Every row comes from one small tree of marks. The marks that hang from a mark follow it in brackets, in alphabetical order. Every link used is in the known rows. Which tree was each row made from?
Known rows:
R(A(G H K Y)): [-3.23  2.89  0.01 -0.17  0.98 -1.38  0.37  0.67  0.49 -2.10  0.91  0.53
  3.31 -0.87  2.48 -0.27  5.75 -0.25  0.80  2.73 -2.06  3.06 -5.61  3.89
  1.62  0.05 -3.48 -1.34 -1.29 -2.14 -1.05 -2.06]
R(A): [ 0.79 -0.26  1.10  0.23  0.25 -0.68  0.53  0.41 -0.45  0.00  0.66 -0.49
  0.52  0.80  0.54  1.53  0.27  0.60  0.65  0.54  1.18 -0.07 -0.67  1.10
 -0.49  0.25  0.69 -1.23 -0.30 -0.99 -0.12 -0.86]
F(Y(A(E G K X))): [-4.72  2.46  1.30 -3.19  0.47 -1.84  0.50  0.87  3.15 -0.76 -1.77  2.93
  0.35 -1.42  2.51 -4.81  4.09  0.81 -0.68  3.81 -2.47  1.51 -5.03  2.19
  3.11  1.17 -3.00 -2.29 -1.87 -0.45 -2.94 -2.14]
B(A): [ 0.45  0.12  0.66 -0.45  0.75 -0.45  1.55  0.78  0.21 -1.04 -0.93  0.78
  0.65  0.79  0.00  1.08  1.11  0.45  0.25  0.59  0.55 -1.21 -0.23  0.38
  0.52  0.25  0.32  0.10 -0.74  0.52  0.23 -0.04]
G(A(E H R S X Y(F))): [-6.98  6.62 -1.02 -3.87 -0.93 -4.63  2.15  2.05  2.41 -0.87 -2.23  3.40
  0.53  0.31  2.54 -6.20  7.70  2.53  1.11  5.66 -4.03  3.91 -4.57  5.04
  6.85 -0.52 -7.08 -3.38 -0.89 -4.02 -0.73 -1.23]
F(Y(A(E G H K R))): [-5.01  3.96  1.35 -3.37  0.86 -3.40  0.67  1.13  2.89 -2.12 -1.55  1.70
  0.45 -0.19  2.36 -4.53  5.74  1.03  1.13  4.15 -2.10  4.10 -6.10  3.21
  3.25 -0.02 -4.12 -2.41 -0.46 -1.36 -1.26 -2.60]
F(Y(A(E G H R S))): [-5.06  5.46  1.59 -4.04  0.42 -4.71  0.94  0.25  3.37 -2.33 -2.99  1.63
 -0.43  1.60  1.93 -4.49  5.96  2.98  1.25  3.33 -1.72  3.40 -5.61  4.94
  4.86 -0.40 -5.13 -3.37  0.27 -2.15  0.08 -2.41]
H(A(E G R)): [-2.41  3.42  0.26 -1.13  0.95 -2.54  0.44  0.83  2.26 -0.56 -1.90 -0.07
 -0.95  0.36  2.33 -2.46  2.35  0.87  1.01  4.82  0.11  2.60 -4.94  2.57
  2.20 -1.39 -3.30 -1.08 -1.33 -2.30  0.51 -2.65]
H(A(G S)): [-1.68  2.98 -0.05 -0.58  0.57 -1.49  0.40  0.22  0.75 -0.61 -2.16 -0.74
 -0.77  0.02  1.10 -0.08  2.29  1.73 -0.01  2.40 -0.15  1.46 -4.11  3.41
  2.09 -0.05 -2.66 -0.67 -1.38 -2.33  0.38 -1.63]
E(A(K Y)): [-1.00  1.31 -1.10 -0.33  0.10  1.49  0.89  0.11  0.50 -1.44  0.25  1.89
  1.71 -2.18  0.82 -0.87  4.53 -1.01  0.41  1.29 -1.67  1.14 -2.49  1.19
  1.29  3.96 -2.33 -0.47 -1.10  0.03 -3.06 -0.12]
Y(A(E G S) F): [-3.83  3.51  0.19 -3.07 -1.63 -1.85  0.72  1.65  2.54  0.96 -3.73  1.88
 -1.58  1.04 -0.79 -3.07  2.85  4.37  1.55  4.07 -0.31  2.75 -4.44  3.40
  4.40 -0.66 -2.25 -2.92 -1.07 -0.93 -0.28 -0.25]
G(A): [-0.73  0.42  0.76  1.32  0.50  0.52  0.37 -0.09  0.08  0.59 -0.84 -0.43
 -0.24  0.66  1.44 -0.49  0.46  1.01  0.27  1.67 -0.01 -0.21 -0.30 -0.13
 -0.12  0.45  0.07 -0.54  0.05 -1.68 -1.31 -0.53]
G(A(E K R S X Y)): [-6.77  6.01 -1.48 -2.10  0.03 -2.48  2.03  1.48  2.80 -1.96 -0.87  2.91
  1.41 -0.65  4.20 -6.32  6.39  1.50 -1.65  6.61 -4.48  3.22 -4.90  2.41
  5.39  1.22 -7.98 -2.94 -2.48 -3.21 -1.69 -2.30]
H(A(E G K R S X Y)): [-6.89  6.70 -1.82 -3.19  0.59 -3.82  1.70  1.81  3.35 -2.57 -1.63  2.71
  0.98 -1.63  4.06 -5.45  7.15  0.82 -1.05  6.90 -3.90  4.36 -7.85  4.80
  6.10  0.43 -9.03 -2.28 -3.53 -3.48 -0.68 -3.31]
Y(A(E G H S) F): [-4.50  4.24  0.59 -3.48 -1.31 -2.90  0.75  1.86  2.20  0.16 -3.56  1.82
 -0.68  0.91  0.04 -2.75  4.66  4.10  2.05  3.95 -1.34  4.56 -5.09  4.65
  4.82 -1.68 -2.73 -2.71 -0.44 -1.44  0.38 -0.63]
A(H X Y): [-2.56  1.94 -0.50 -1.73  0.08 -1.62  0.68  0.45  0.95 -1.65  0.07  2.39
  2.35 -1.07  1.47 -1.85  4.45 -1.02 -0.17 -0.03 -3.41  1.67 -1.68  2.78
  2.84 -0.01 -3.46 -0.38 -0.34 -1.68 -0.68 -1.12]
X(A(G H S Y)): [-4.46  4.81  0.20 -0.30  0.68 -1.86  0.35 -0.21  2.93 -3.06 -0.23  1.44
  2.49  0.53  2.36 -1.17  5.54  2.32  1.13  2.16 -2.66  2.76 -5.23  4.36
  3.91  0.01 -4.28 -1.22 -0.01 -1.61  0.16 -1.68]
F(Y(A(E H K R S))): [-5.06  4.56  0.85 -4.82 -0.14 -3.89  1.83  1.89  2.86 -2.85 -1.78  1.83
 -0.17  0.14  1.62 -4.52  6.11  2.66  0.58  3.23 -2.35  4.88 -4.57  3.36
  4.01  0.46 -4.88 -2.66 -0.56 -1.08 -0.14 -1.87]
R(A(E G H S X Y)): [-5.48  5.82  0.34 -2.07  0.10 -3.92  1.32  0.65  2.35 -2.61 -0.57  2.29
  2.82  0.53  4.02 -2.97  7.04  1.75 -0.23  4.42 -3.78  2.95 -6.44  6.47
  5.39 -1.48 -6.13 -3.03 -1.66 -3.12  0.11 -3.30]
Y(A(E H S) F): [-3.52  3.08  0.51 -4.15 -1.92 -2.33  1.58  2.67  1.89  0.04 -3.07  1.95
 -1.18  0.81 -1.09 -2.43  3.85  4.21  2.08  2.35 -1.04  4.63 -2.72  3.63
  4.05 -1.34 -1.85 -2.21 -0.26 -0.77  0.65  0.05]
A(S): [-1.19  1.70 -0.36 -0.73 -0.37 -0.92  0.38  0.02  0.21 -0.84 -0.55 -0.13
 -0.36  0.50  0.19 -0.53  1.04  1.56 -0.69  0.55 -0.75  0.57 -0.82  1.15
  1.67  0.04 -1.66 -0.62 -0.37 -0.44  0.82  0.05]

Which tree is each row?
[-6.69  6.62 -1.90 -4.17 -1.19 -4.73  0.91  1.20  2.83 -0.60 -2.15  4.05
  0.19 -0.11  1.47 -6.38  6.19  1.98  0.18  5.71 -3.32  2.22 -5.90  4.91
  7.52 -0.39 -7.81 -3.41 -1.64 -2.52 -0.21 -0.79]  A(E G R S X Y(F))
[-6.06  5.48 -0.69 -1.86  0.18 -2.68  1.29  1.28  2.44 -2.17 -0.04  2.59
  2.53 -0.73  4.01 -3.68  6.16  1.42 -1.40  5.94 -3.64  2.56 -6.90  4.58
  4.89  0.08 -6.49 -3.16 -3.36 -2.14 -1.07 -2.68]  R(A(E G K S X Y))
[-5.01  6.15 -0.98 -4.09 -0.81 -3.97  1.21  1.98  3.52 -0.51 -3.70  1.99
 -1.75  0.29  0.54 -4.14  6.18  2.99  1.97  5.67 -0.72  3.45 -6.22  5.37
  5.98 -0.61 -6.93 -2.51 -1.87 -3.07  0.56 -1.00]  H(A(E G R S Y(F)))
[-2.62  2.99 -1.06 -1.17  0.99 -2.05  1.55  0.86 -1.02 -2.00  1.44  2.25
  2.95 -2.98  3.48 -1.97  5.32 -1.91 -0.09  2.64 -3.79  3.05 -4.22  2.69
  2.30  2.66 -2.93 -1.07 -0.50 -2.07 -2.71 -2.03]  E(A(H K R X))
[-5.33  5.44 -0.50 -0.24  1.60 -2.83  0.75  1.04  1.63 -3.12  1.04  0.68
  2.92 -0.48  3.88 -1.88  4.72  1.65  0.30  4.77 -2.83  4.54 -7.12  3.32
  3.32  0.20 -4.51 -1.56 -0.42 -1.91 -0.10 -2.44]  X(A(G H K R S))
[-5.94  4.31 -0.31 -3.13 -0.48 -3.36  0.97  2.69  1.67 -0.53 -0.14  3.08
  2.86 -1.77  2.83 -3.41  7.29  0.38  1.05  5.71 -3.28  4.01 -7.17  5.40
  4.65 -1.13 -4.91 -2.80 -2.37 -2.12 -1.66 -1.77]  R(A(E G H K X Y(F)))
[-2.97  2.43 -0.24 -0.26  1.31 -1.52  0.98  1.61  1.16 -2.45  2.06  0.86
  2.66 -1.05  2.64 -0.87  2.78  0.22  1.15  2.67 -1.93  4.10 -3.86  0.83
  0.90  0.36 -1.97 -0.50  0.18 -0.77 -0.55 -1.68]  X(A(H K R))
[-1.55  1.57  0.30 -1.83 -0.18 -0.61  1.05  1.27  3.15 -1.07 -1.90  0.94
 -0.90 -0.14  0.77 -1.73  3.12  0.89  1.17  2.24 -0.29  2.26 -2.13  2.07
  1.89 -0.66 -3.07 -0.19 -1.73 -1.06  0.07 -1.29]  H(A(E Y))
[-0.88  1.41 -0.32 -1.91  1.01 -2.68  1.57  1.23  0.19 -0.28 -0.87  1.16
 -0.08 -1.13  1.73 -1.49  1.83 -0.52  0.07  1.73 -0.51  1.50 -2.04  2.01
  1.77  0.87 -2.64 -0.60 -1.09 -3.18 -0.71 -1.91]  H(A(R X))
[-4.99  6.07 -1.48 -1.33  1.20 -3.26  1.21  0.18 -0.75 -2.69  0.39  2.30
  3.26 -2.40  4.65 -2.93  7.05 -0.52 -0.92  4.73 -4.79  3.42 -7.44  4.84
  4.75  2.69 -5.39 -2.13 -0.96 -3.06 -2.31 -2.72]  E(A(G H K R S X))
[-4.23  2.17 -0.52 -2.90 -0.45 -2.02  0.77  2.44  0.56  0.88 -1.89  2.71
  1.55 -2.32  0.88 -2.41  4.73  0.47  0.94  3.13 -2.93  4.10 -5.24  3.64
  3.50  0.66 -1.93 -1.79 -1.25 -1.92 -2.38 -0.84]  Y(A(G H K X) F)
[-3.73  2.33 -0.94 -3.66 -1.73 -1.77  0.90  1.81  2.55  0.74 -1.30  3.79
  0.03 -0.88 -0.09 -4.24  3.86  0.67  0.72  2.81 -2.05  1.32 -1.86  2.22
  4.32 -0.44 -3.46 -1.45 -1.53 -0.38 -1.03  0.49]  A(E X Y(F))
[-3.22  2.04 -0.95 -3.53 -1.24 -0.82  1.36  3.31  2.68  0.02 -2.14  1.67
 -1.00 -1.99 -0.51 -2.62  4.52  1.11  1.72  3.96 -0.48  3.75 -3.63  2.24
  2.55 -0.10 -3.61 -0.57 -2.83 -0.39 -0.86  0.13]  H(A(E K Y(F)))
[-4.81  4.39 -1.49 -1.93  0.68 -1.88  1.20  1.09  1.74 -1.79 -1.61  1.89
  1.51 -2.40  2.73 -2.56  6.05  0.48 -1.44  3.88 -3.46  2.81 -6.00  4.38
  4.37  1.71 -6.58 -1.28 -3.21 -2.89 -1.39 -2.11]  H(A(G K S X Y))
[-7.33  6.15 -0.94 -2.70 -0.49 -2.24  0.69  2.46  4.10 -2.12 -0.79  2.78
  2.11 -0.78  2.21 -3.61  7.17  3.48  1.79  6.13 -3.32  5.20 -7.86  4.63
  5.51 -1.10 -5.46 -1.92 -1.47 -0.36 -0.52 -1.06]  X(A(E G H K S Y(F)))
[-4.39  4.87 -0.25 -2.34  0.54 -4.15  1.35  0.57  1.00 -1.71 -2.01  2.43
  1.66  0.47  2.47 -3.15  5.00  1.61  0.00  2.79 -3.23  3.96 -5.31  4.89
  5.31  0.65 -4.83 -2.98 -0.20 -4.02 -0.33 -2.77]  Y(A(G H R S X))
[-5.98  5.18 -1.29 -4.12 -0.39 -4.21  1.58  2.63  0.50 -0.37 -1.97  3.16
  1.26 -1.52  1.53 -3.97  6.40  1.93  0.56  4.49 -3.74  5.28 -6.76  5.19
  6.12  1.14 -5.24 -3.21 -1.19 -3.48 -1.35 -1.19]  Y(A(G H K R S X) F)
[-6.10  6.35 -2.01 -4.19 -0.58 -3.60  1.26  2.72  3.12 -1.00 -2.91  2.00
 -0.69 -1.00  1.18 -4.81  7.09  2.43  1.25  6.98 -1.81  4.91 -7.51  4.93
  5.78 -0.08 -7.78 -2.47 -2.76 -2.61 -0.11 -0.87]  H(A(E G K R S Y(F)))
[-2.11  2.15  1.08  0.01  1.14 -2.85  0.32  0.36 -0.56 -0.75  0.74  0.70
  2.87 -0.22  3.44  0.08  3.41 -0.46  0.08  2.24 -1.92  1.27 -4.29  4.10
  1.88 -0.61 -1.44 -1.79 -0.47 -3.00 -0.69 -2.89]  R(A(G H X))
[-2.49  1.66 -0.89 -3.32 -1.50 -0.63  1.34  2.71  0.51  0.69 -2.26  1.66
 -1.04 -0.95 -1.76 -1.26  2.61  3.18  0.81  2.13 -0.53  3.35 -2.29  1.75
  2.77  1.74 -1.46 -1.97 -1.47 -0.33 -1.06  1.27]  Y(A(K S) F)
[-5.06  5.18 -1.10 -2.21 -0.05 -3.35  1.32  2.02  1.30 -2.88  0.41  0.71
  1.28 -0.41  2.89 -3.64  4.83  1.33 -0.66  4.42 -3.22  5.10 -4.55  2.64
  3.51 -1.63 -5.24 -1.40 -0.98 -0.94  1.44 -1.67]  A(E H K R S)
[-2.56  2.56 -1.20 -1.93  0.12 -2.24  0.96  0.33  1.05 -1.26 -0.05  2.93
  1.41 -0.53  1.35 -3.28  3.41 -1.14 -0.39  1.10 -2.42  0.58 -1.43  1.66
  3.45  1.34 -4.72 -1.38 -0.74 -2.37 -0.80 -1.01]  A(R X Y)
[-3.74  3.41 -0.50 -0.76 -0.15 -1.09  1.42 -0.16  1.40 -0.99 -1.46  2.08
  0.91  0.25  2.30 -3.05  4.47  1.60 -1.15  2.40 -3.15  0.42 -1.90  2.53
  3.89  1.73 -4.55 -1.87 -1.15 -3.23 -1.76 -1.03]  G(A(S X Y))
[-1.12  0.80  2.05 -1.87  0.36 -0.95 -0.26 -0.70  1.87 -0.16 -2.73  1.11
 -0.95  0.54 -0.11 -1.42  1.93  1.26  1.07  0.04  0.38 -0.45 -2.40  1.94
  1.42  1.74 -0.64 -1.67  0.31 -0.75 -1.89 -0.73]  F(Y(A(G)))
[-6.98  7.21 -1.80 -2.20  0.31 -3.70  0.63  0.86  2.77 -3.54 -0.56  1.88
  2.20 -0.26  3.48 -5.06  7.65  1.04 -0.27  5.70 -4.50  5.36 -7.49  4.49
  5.34 -1.18 -8.35 -2.23 -1.44 -2.06  0.75 -2.32]  A(E G H K R S Y)
[-0.55  0.79 -0.52 -2.90 -1.05 -0.74  0.76  1.92  1.19  0.90 -2.47  1.23
 -1.51 -0.83 -2.02 -0.47  3.33  1.14  2.54  0.76  0.93  1.62 -1.34  2.59
  2.03  0.76 -2.13 -0.28 -1.12 -1.47 -0.64  1.05]  H(A(Y(F)))
[-3.04  4.08 -1.01 -0.71 -0.15 -1.18 -0.14 -0.94  1.52 -1.43 -1.31  1.00
  0.64  0.51  0.80 -1.90  4.08  1.22 -0.49  1.80 -1.73  0.74 -3.54  3.14
  3.66  0.52 -4.73 -1.32 -0.85 -1.60  0.16 -0.51]  A(G S Y)
[-1.65  2.05 -0.65 -1.24  0.30 -0.82  1.23  1.93  0.30 -1.12 -0.87 -0.59
 -0.40 -1.49  0.90 -0.08  2.61  1.40 -0.69  2.19 -0.77  2.86 -2.93  1.87
  1.10  0.94 -2.57 -0.06 -2.20 -1.04 -0.03 -0.95]  H(A(K S))
